Every row comes from one small tree of marks. The marks that hang from a mark follow it in brackets, in alphabetical order. Every link used is in the known rows. Which tree was each row made from?
In the rows, zero is written as 128.
Known rows
terud[vife[fivef losap zatofi]]: [ 93 144 122 172 144 104 167 113 176 101  80 206 139 130 112 110 136  96]
pifu[fivef[vife[terud]]]: [ 94 215 112 213 124  90 131 118 149 108 137 198 115 128 172 141 150  93]
vubo[zatofi[terud[vife[fivef[pifu]]]]]: [113 194 115 150 127 126 169 135 130 118 116 190 142 138 162 154 147 106]
losap[vife[fivef zatofi[terud vubo]]]: [ 84 137 130 160 109 115 126 114 161 129 120 190 116 128 159 130 122 103]
fivef[vife[losap terud]]: [ 93 135 106 169 144 119 118  98 157  96 123 197 109 122 187 117 139 119]
losap[vife]: [ 74 188  98 179 129  99 136 104 132  97 143 198 102 126 151 167 122 118]
zatofi[terud[vife[fivef losap]] vubo]: [123 118 133 128 131 130 106 133 148 104  89 180 107 136 168 130 120 147]
pifu[fivef[vife[losap terud[zatofi[vubo]]]]]: [112 156 112 190 120  95 130 126 160 112 112 204 118 127 187 111 149 101]
pifu[fivef[vife[losap terud]]]: [102 183 111 204 126  95 135 114 161  96 118 196 111 123 174 119 150  92]
fivef[pifu vife[zatofi[terud vubo]]]: [ 95 139 121 162 123 135 169 127 141 140 139 187 135 135 218 107 133 135]
zatofi[vubo]: [102 165 114 158 120 113 104 143 120 117 122 195  96 139 168 131 134 138]
vubo[zatofi[terud[vife[fivef losap]]]]: [112 175 116 147 129 123 153 128 144 106  93 197 130 133 151 145 149  98]
pifu[fivef[vife[losap]]]: [ 90 197 109 224 125  88 159 122 155  91 108 199 111 125 160 131 152  86]
terud[vife[fivef[pifu] losap] zatofi[vubo]]: [123  98 114 145 141 109 171 142 152 115  85 203 150 139 148 114 128 134]
losap[vife[fivef terud zatofi]]: [ 82 148 120 166 121 106 122  93 172 123 135 197 125 122 147 122 128  90]
losap[vife[fivef[pifu] zatofi[terud vubo]]]: [ 94 129 127 154 109 121 150 118 157 132 130 180 126 129 175 122 118 113]
terud[vife zatofi]: [ 98 172 102 171 153  94 153 126 127 111 112 224 143 141 131 151 137 141]

Which tree is each row?
[124  62 136 134 114 125  96 121 187 128  84 192 120 126 164  44 145  97] => vife[fivef losap terud zatofi[vubo]]
[113 129 123 132 117 123  86 124 152 146 129 203 115 135 182  77 139 129] => vife[terud zatofi[vubo]]
[115 109 117 150 142 103 146 137 157 111  74 213 141 139 133 121 131 126] => terud[vife[fivef losap] zatofi[vubo]]
[ 95 146  99 155 132 103 110 100 139 113 149 206 117 126 168 144 126 130] => losap[vife[terud[zatofi]]]
[108 121 101 159 143 129 154 106 149 101 139 182 124 123 212 104 135 133] => fivef[pifu vife[losap terud]]
[ 84 123 119 178 133 123 148 104 163 108 101 201 120 124 183  98 145 112] => fivef[vife[losap zatofi[terud]]]
[134  91 125 147 119 117 115 141 138 135 128 185 140 138 180  91 147 131] => vife[fivef[pifu] terud[zatofi[vubo]]]
[105 151 112 178 148  96 183 133 136 114 111 207 163 141 128 142 139 127] => terud[vife[fivef[pifu]] zatofi]
[113  89 124 156 123 126 128 117 156 105  84 195 111 127 168  63 152 125] => vife[losap zatofi[terud]]
[122  90 124 159 129 116  95 112 164  90  95 183 109 122 150  87 151 104] => vife[fivef losap terud]
[130 109 130 124 131 135 125 138 144 107  98 173 115 137 180 124 118 153] => zatofi[terud[vife[fivef[pifu] losap]] vubo]
[126  79 120 119 120 129  91 119 170 129 100 200 109 127 186  46 139 127] => vife[losap terud zatofi[vubo]]
[124 127 122 118 135 132 102 132 136 104 100 186 100 137 182 132 116 166] => zatofi[terud[vife[losap]] vubo]
[118  90 103 145 137 129 150 120 147 120 131 192 134 129 222  92 133 142] => fivef[pifu vife[losap terud[zatofi[vubo]]]]
[108 130 106 155 135 125 148 124 132 134 154 195 139 134 220 119 134 145] => fivef[pifu vife[terud[zatofi[vubo]]]]
[103 164 119 189 115 100 136 120 176 121 111 202 118 125 183  93 147  87] => pifu[fivef[vife[losap terud zatofi[vubo]]]]
[108 130 131 147 112 127 107 135 138 138 112 196 111 138 181  90 142 137] => vife[zatofi[terud vubo]]
